What can hang from each mark:
gasag: vagu
bibin: divelu vagu
vagu: bibin gasag goso lupu
divelu: bibin taki
lupu: vagu
goso: taki vagu

Each row was made from one small tree. The marks that hang from a mark follow it in brackets, in alphabetical order. Every link used is in the known rows. Write each row's tree.
Known rows:
lupu[vagu]: 40.3; 30.7; 23.2; 21.9; 32.0; -20.9; 37.8; -30.9; -70.6; -29.3; -27.8; -12.0; 38.0; 9.1; -0.3; 19.7; -14.0; 4.5; 38.4; -61.9; 8.4; -20.0
lupu[vagu[goso[taki]]]: 18.9; 38.5; 60.5; 18.6; 56.0; -31.3; 44.4; -31.5; -73.9; 7.2; -18.0; -11.2; 6.3; 1.7; 43.9; -2.8; -3.5; 8.4; 40.3; -64.5; 13.3; -14.3
vagu[lupu]: 38.0; 40.2; 18.9; 8.4; 5.7; 4.2; 21.6; -38.5; -31.0; -21.1; -17.2; 4.2; 34.7; -24.1; 32.0; -8.1; -1.5; -0.7; 21.6; -37.9; 4.4; 15.5
divelu[taki]: 60.3; 8.8; 6.7; 19.5; 30.0; -3.3; 37.6; -49.0; -65.6; -16.9; -32.6; -0.1; 21.7; 7.4; 15.2; -9.9; 16.7; 11.0; 31.6; -43.3; 34.0; -17.8
gasag[vagu[bibin[divelu] lupu]]: -8.6; 41.5; 17.8; 53.4; -27.8; 16.4; 55.8; -23.2; -31.2; -6.9; 2.7; 14.3; 37.1; -4.3; 37.2; 4.3; 0.5; -13.5; 72.6; -17.4; 24.3; 21.9
divelu[bibin[vagu[goso]]]: 14.3; 35.8; 26.9; 33.4; 19.7; -3.1; 24.3; -19.0; -40.3; -14.6; 16.1; 19.3; 12.1; 20.0; 3.0; -36.6; 12.7; 26.3; 20.9; -60.0; -10.8; 34.0
goso[vagu]: 45.7; 41.5; 15.6; 23.2; 9.9; -7.1; 67.0; -40.0; -76.8; -37.5; -25.6; -24.8; 33.6; 9.4; -32.6; 24.0; -9.6; -2.1; 27.8; -65.4; 14.6; -4.7
bibin[divelu[taki] vagu[gasag lupu]]: 26.5; 9.8; -9.1; 26.8; 15.9; 10.5; 9.9; -18.6; -38.1; 23.1; 1.7; -13.2; 0.9; 2.4; 2.7; 14.8; 30.1; -26.4; 82.1; -40.2; 6.3; 28.3
bibin[vagu[gasag goso lupu]]: -0.1; 46.9; 17.8; 18.2; 21.1; 12.0; -9.0; -36.5; -8.9; 22.6; 16.7; 6.0; 18.7; -25.8; 2.8; -0.2; 18.1; -0.1; 48.5; -71.7; -31.0; 63.6
goso[vagu[bibin gasag]]: 16.5; 50.1; 8.4; 34.0; -3.0; 14.6; 35.1; -35.7; -51.0; -9.3; 0.0; -2.7; 31.8; -21.3; -15.8; 24.8; -7.5; 7.8; 65.3; -60.7; -23.4; 18.3
gasag[vagu[bibin lupu]]: -6.4; 33.5; 31.5; 42.3; -20.0; 15.7; 36.5; -41.2; -20.1; -14.1; 2.5; 24.5; 45.2; -16.0; 33.4; -2.5; -3.6; 12.0; 61.3; -39.4; 6.6; 32.8
bibin[vagu[gasag]]: 50.2; 25.5; 7.1; 4.9; 15.9; 4.2; 15.3; -26.2; -58.0; -9.2; -13.0; -8.1; 22.0; 6.1; -12.5; 15.5; 2.6; 6.9; 55.8; -71.0; 1.5; 39.1
divelu[bibin[vagu]]: 43.8; 15.6; 17.8; 20.8; 5.4; -5.6; 24.2; -12.0; -55.6; -30.7; 1.0; 7.0; 19.1; 27.2; -1.6; -18.3; 1.8; 19.1; 32.9; -51.3; 1.0; 25.7
goso[taki vagu[bibin[divelu] gasag]]: 22.0; 46.6; 20.0; 28.2; 1.5; 2.2; 68.1; -7.8; -83.0; 9.3; -0.8; -18.5; -1.0; -3.1; 29.8; 24.3; -6.5; -14.4; 88.3; -29.6; 10.3; 8.5
goso[taki vagu[bibin lupu]]: 13.4; 40.6; 48.2; 23.7; 2.0; -1.9; 52.0; -26.8; -53.7; -6.8; 6.2; -10.6; 11.2; -28.2; 30.9; 3.5; -7.7; -5.5; 59.2; -45.5; -11.5; 9.7
bibin[vagu]: 60.4; 21.1; 11.8; 13.3; 16.7; -8.6; 41.9; -26.6; -72.9; -30.1; -20.1; -5.5; 28.8; 23.5; -17.0; -2.4; -1.1; 7.3; 32.7; -68.9; 21.2; 18.8
goso[taki]: 66.4; 23.7; 41.0; -7.0; 26.3; -15.1; 49.5; -30.4; -84.8; -17.3; -34.7; -7.6; 11.6; 1.2; 55.5; -11.4; -5.7; 9.3; 31.4; -36.3; 39.7; -4.6
gasag[vagu[bibin goso[taki] lupu]]: -25.6; 41.4; 67.1; 39.1; 4.0; 7.5; 44.4; -40.1; -24.4; 21.0; 14.6; 23.9; 14.2; -26.3; 75.8; -23.9; 6.1; 15.0; 62.7; -42.6; 8.2; 37.4
gasag[vagu]: 36.3; 23.8; 25.8; 27.0; -2.0; -1.7; 63.4; -46.0; -61.6; -32.4; -30.8; -3.4; 42.3; 15.6; 7.3; 12.9; -6.5; 8.0; 43.6; -55.2; 48.9; 17.3
goso[taki vagu[gasag lupu]]: 21.2; 38.1; 40.1; -0.7; 13.0; 0.3; 28.6; -33.0; -51.6; 7.0; -8.0; -31.9; 5.0; -29.3; 22.3; 37.2; -6.5; -19.4; 65.1; -57.6; -8.7; 32.7

Write each row's tree:
12.4; 26.6; 45.3; 9.9; 29.8; -3.0; 2.4; -13.6; -46.0; 21.9; 19.8; 6.2; -16.7; 1.3; 46.5; -19.1; 11.6; 23.9; 56.7; -53.6; -13.3; 50.9  divelu[bibin[vagu[gasag goso[taki]]]]
34.7; 33.7; 4.4; 24.1; 0.9; -1.1; 40.5; -8.7; -49.1; -15.0; -5.9; -12.2; 20.8; 13.9; 2.2; 2.4; 6.9; -27.1; 51.4; -37.8; 17.5; 24.4  bibin[divelu vagu[lupu]]
-9.1; 13.8; 12.5; 64.6; -13.7; 14.1; 53.8; -29.7; -33.7; 6.1; 2.4; 13.7; 23.3; 3.9; 34.5; -2.7; 20.9; -13.4; 84.3; -21.1; 33.0; 5.9  gasag[vagu[bibin[divelu[taki]] lupu]]
15.4; 40.0; 40.1; 20.4; 25.7; -11.9; 46.2; -6.5; -50.3; 21.5; 7.8; -8.6; -11.4; 9.0; 42.5; -17.4; 16.7; -23.0; 50.8; -41.3; 19.7; 28.1  bibin[divelu vagu[goso[taki] lupu]]
18.3; 49.2; 49.3; 22.3; 29.1; 1.3; 45.1; -36.1; -53.8; 11.3; -0.1; 22.8; 7.1; -18.6; 74.1; -46.6; 4.4; 27.9; 38.6; -38.1; 5.7; 4.8  vagu[bibin goso[taki]]
44.3; 31.4; 34.4; 2.3; 20.8; -5.8; 51.0; -31.6; -81.6; -3.2; -20.2; -36.2; 5.8; -4.9; 10.4; 38.5; -10.2; -6.2; 61.8; -61.1; 12.3; 17.4  goso[taki vagu[gasag]]
13.4; 10.5; 8.8; 66.1; -4.9; 9.5; 77.8; -31.4; -62.5; -3.4; -13.0; 10.3; 21.3; 24.5; 22.0; -2.4; 16.6; 1.0; 81.1; -25.6; 54.4; -8.7  gasag[vagu[bibin[divelu[taki]]]]
16.2; 32.7; -11.2; 53.2; 7.6; 14.1; 57.0; -25.2; -62.2; 11.9; 1.8; -8.8; 9.4; 1.9; -14.4; 26.0; 16.9; -11.0; 87.3; -36.4; 2.4; -5.8  goso[vagu[bibin[divelu[taki]] gasag]]
2.4; 44.2; 38.6; 15.9; 3.0; 10.9; 25.4; -27.9; -40.7; 15.8; 11.5; -10.8; 8.8; -41.8; 34.5; 20.1; -6.7; -4.7; 83.9; -45.1; -30.1; 32.7  goso[taki vagu[bibin gasag lupu]]
26.8; 27.4; 7.8; 5.6; 7.2; 11.9; -8.1; -30.3; -25.6; 1.0; 0.1; -4.8; 23.0; -18.7; 1.4; 16.0; 7.3; -8.0; 59.8; -64.6; -18.4; 53.6  bibin[vagu[gasag lupu]]
-7.7; 37.2; 11.0; 69.5; 42.4; -7.4; 50.8; -24.2; -52.1; 21.9; 5.2; 11.9; 12.3; 14.2; 17.2; -13.7; 24.4; 0.8; 63.4; -40.5; 1.7; -36.0  lupu[vagu[bibin[divelu[taki]] goso]]
-3.1; 55.5; 3.7; 28.6; 13.9; 13.0; 12.1; -17.0; -18.2; 29.1; 15.1; 0.6; 10.3; -10.4; 12.3; 3.9; 22.1; -24.4; 59.3; -49.8; -11.5; 55.7  bibin[divelu vagu[gasag goso lupu]]
-11.5; 50.3; 53.9; 25.7; 43.8; -5.7; 15.0; -28.0; -49.8; 35.1; 8.2; 10.2; 7.5; -22.7; 62.2; -0.6; -1.4; 22.5; 80.0; -56.0; -26.6; 6.6  lupu[vagu[bibin gasag goso[taki]]]
5.9; 47.1; 1.0; 42.0; 10.1; 3.3; 31.3; -7.4; -57.7; 7.1; -3.6; 3.6; 27.7; -5.6; 23.1; 25.7; -5.6; -8.0; 88.9; -28.6; -8.4; -4.5  lupu[vagu[bibin[divelu] gasag]]
9.3; 43.5; 0.5; 60.8; 25.3; 11.3; 53.4; -32.0; -45.1; 18.9; 2.4; 28.1; 8.4; 1.5; 39.0; -39.2; 30.4; 8.6; 46.4; -22.2; 17.9; -20.9  vagu[bibin[divelu[taki]] goso]
-12.5; 54.9; 44.5; 14.2; 19.1; 18.7; -5.9; -37.0; -7.9; 44.2; 21.5; 28.0; 2.5; -60.1; 90.6; -25.1; 10.8; 13.4; 61.3; -32.9; -33.3; 41.3  vagu[bibin gasag goso[taki] lupu]
18.2; 46.1; 53.5; 6.4; 30.9; -3.1; 25.8; -39.4; -33.4; 13.5; -5.4; 5.3; 3.7; -28.2; 73.5; -27.7; 8.7; 2.0; 22.7; -41.8; 5.7; 19.7  vagu[goso[taki] lupu]
18.3; 19.1; 4.4; 58.7; 26.5; -10.8; 55.7; -15.5; -69.9; -0.7; -10.9; -0.8; 17.2; 19.8; 15.9; -1.4; 11.8; -3.3; 80.0; -32.1; 14.4; -44.2  lupu[vagu[bibin[divelu[taki]]]]
16.6; 49.6; -1.0; 27.6; 23.1; 6.9; 33.7; -16.8; -48.6; 19.0; 2.9; -2.4; 11.3; 14.1; -2.3; 5.8; 15.9; -7.6; 58.0; -55.3; 8.6; 38.8  bibin[divelu vagu[gasag goso]]
-0.5; 62.9; 10.2; 27.8; 17.2; 26.1; 9.6; -42.5; -22.5; 18.7; 9.4; 32.8; 27.9; -37.1; 39.6; -19.7; 7.9; 26.8; 44.7; -44.6; -26.6; 30.0  vagu[bibin gasag goso]
7.5; 13.7; 12.4; 37.1; 34.3; 6.8; -7.1; -29.7; -29.1; 22.4; 21.0; 16.5; -6.1; 7.7; 1.9; -20.5; 36.1; 26.6; 55.8; -64.1; -21.6; 39.4  divelu[bibin[vagu[gasag goso]] taki]
6.7; 51.4; 11.3; 34.7; 13.9; 1.6; 36.7; -13.9; -31.1; 6.9; 8.9; 0.8; 12.2; 6.6; 8.4; -13.4; 18.5; -21.1; 35.6; -45.7; 4.1; 31.7  bibin[divelu vagu[goso lupu]]
28.5; 20.4; 0.9; 47.6; 39.4; -9.4; 56.6; -24.3; -65.8; 9.7; -4.5; -5.8; -1.0; 35.2; -9.1; -18.5; 35.4; -8.3; 46.1; -57.9; 31.6; 2.0  bibin[divelu[taki] vagu[goso]]
-8.6; 33.6; 65.6; 22.8; 17.0; -2.4; 47.4; -44.9; -35.0; 12.7; -4.7; 0.9; 13.1; -13.4; 62.8; -7.7; 6.9; 3.0; 51.0; -54.3; 30.0; 35.4  gasag[vagu[goso[taki] lupu]]
7.7; 49.5; 44.5; -3.3; 31.5; 8.4; 1.8; -41.3; -22.6; 36.3; 1.4; 3.7; 0.9; -47.2; 75.1; -8.3; 13.1; 0.9; 47.4; -42.6; -10.7; 42.6  vagu[gasag goso[taki] lupu]
32.6; 35.3; 48.5; 6.8; 12.4; -13.8; 55.5; -33.6; -66.1; -13.3; -15.0; -30.2; 8.9; -14.7; 18.6; 18.1; -7.6; -17.7; 42.6; -54.3; 9.7; 10.6  goso[taki vagu[lupu]]
46.7; 5.9; -13.9; 30.7; 24.6; 1.4; 32.8; -15.9; -69.4; 11.4; -13.3; -14.4; 3.5; 28.3; -12.9; 15.5; 24.5; -14.4; 78.1; -46.1; 28.7; 14.2  bibin[divelu[taki] vagu[gasag]]
29.9; 29.9; 42.3; 3.2; 41.1; -7.5; 21.8; -29.6; -64.0; 24.6; -0.9; -8.2; -7.2; 1.9; 32.4; -5.2; 11.4; 12.7; 57.5; -72.3; 5.7; 45.4  bibin[vagu[gasag goso[taki]]]
-13.1; 47.7; 33.3; 55.7; 3.9; 13.5; 54.9; -48.7; -36.6; -4.8; 2.5; 29.2; 39.3; -2.4; 26.1; -17.8; 3.3; 26.2; 48.9; -57.9; 16.8; 26.0  gasag[vagu[bibin goso]]
26.0; 25.8; -12.9; 39.2; 12.4; 19.0; 29.0; -25.3; -49.0; 18.4; -4.7; 15.7; 11.9; -7.7; 33.9; -5.6; 20.9; -0.8; 80.5; -13.7; 10.3; -4.2  vagu[bibin[divelu[taki]] gasag]
61.4; 1.6; -7.0; 36.7; 24.3; -10.8; 61.9; -17.2; -81.9; -8.5; -18.8; -14.5; 4.6; 45.2; -16.8; -2.8; 25.8; -13.0; 56.6; -47.2; 46.4; -7.6  bibin[divelu[taki] vagu]
13.3; 28.5; 61.1; 25.0; 23.1; -10.1; 67.0; -47.7; -67.5; 3.0; -18.2; -4.6; 10.9; 8.0; 50.3; -6.7; 3.6; 13.2; 44.2; -58.0; 51.2; 20.9  gasag[vagu[goso[taki]]]
8.2; 50.2; 9.0; 16.9; -6.3; 27.6; -11.0; -35.9; -5.9; 8.7; 10.0; 25.6; 34.0; -53.0; 45.7; -6.8; -0.2; 9.2; 61.5; -31.6; -36.3; 35.3  vagu[bibin gasag lupu]
-17.4; 41.2; 20.5; 23.4; 10.0; 14.3; -27.3; -19.0; 6.0; 19.8; 36.3; 21.7; 8.1; -23.3; 19.6; -18.2; 18.7; 10.7; 50.6; -57.9; -50.8; 69.3  divelu[bibin[vagu[gasag goso lupu]]]
-20.1; 67.9; 8.8; 53.0; 28.5; 5.1; 22.8; -17.3; -39.9; 29.1; 13.1; 12.0; 23.0; -12.2; 27.4; 9.8; 5.8; -0.1; 77.7; -39.7; -23.4; 4.2  lupu[vagu[bibin[divelu] gasag goso]]
44.5; -8.8; 14.1; 32.2; 21.9; -9.9; 22.9; -19.0; -57.8; -20.0; 0.7; 5.0; 4.8; 31.2; -6.1; -25.2; 21.4; 22.9; 44.1; -51.2; 10.0; 8.7  divelu[bibin[vagu] taki]
0.4; 46.0; 59.8; 35.3; 46.0; -19.0; 40.0; -24.7; -63.4; 13.8; 1.7; 11.1; 11.5; -9.0; 59.3; -21.6; -4.8; 21.4; 58.1; -56.6; -7.5; -13.7  lupu[vagu[bibin goso[taki]]]
-21.3; 67.4; 16.6; 28.1; 9.0; 30.6; -11.2; -43.3; 9.0; 30.9; 22.9; 37.3; 29.4; -57.8; 49.6; -21.1; 12.1; 14.5; 52.2; -40.7; -47.6; 44.1  vagu[bibin gasag goso lupu]
15.3; 47.3; 9.0; 13.1; 2.9; 12.0; 20.6; -41.8; -29.0; -6.1; -5.4; -21.4; 30.5; -33.5; -16.1; 44.9; -3.0; -15.8; 50.4; -63.5; -22.9; 33.4  goso[vagu[gasag lupu]]
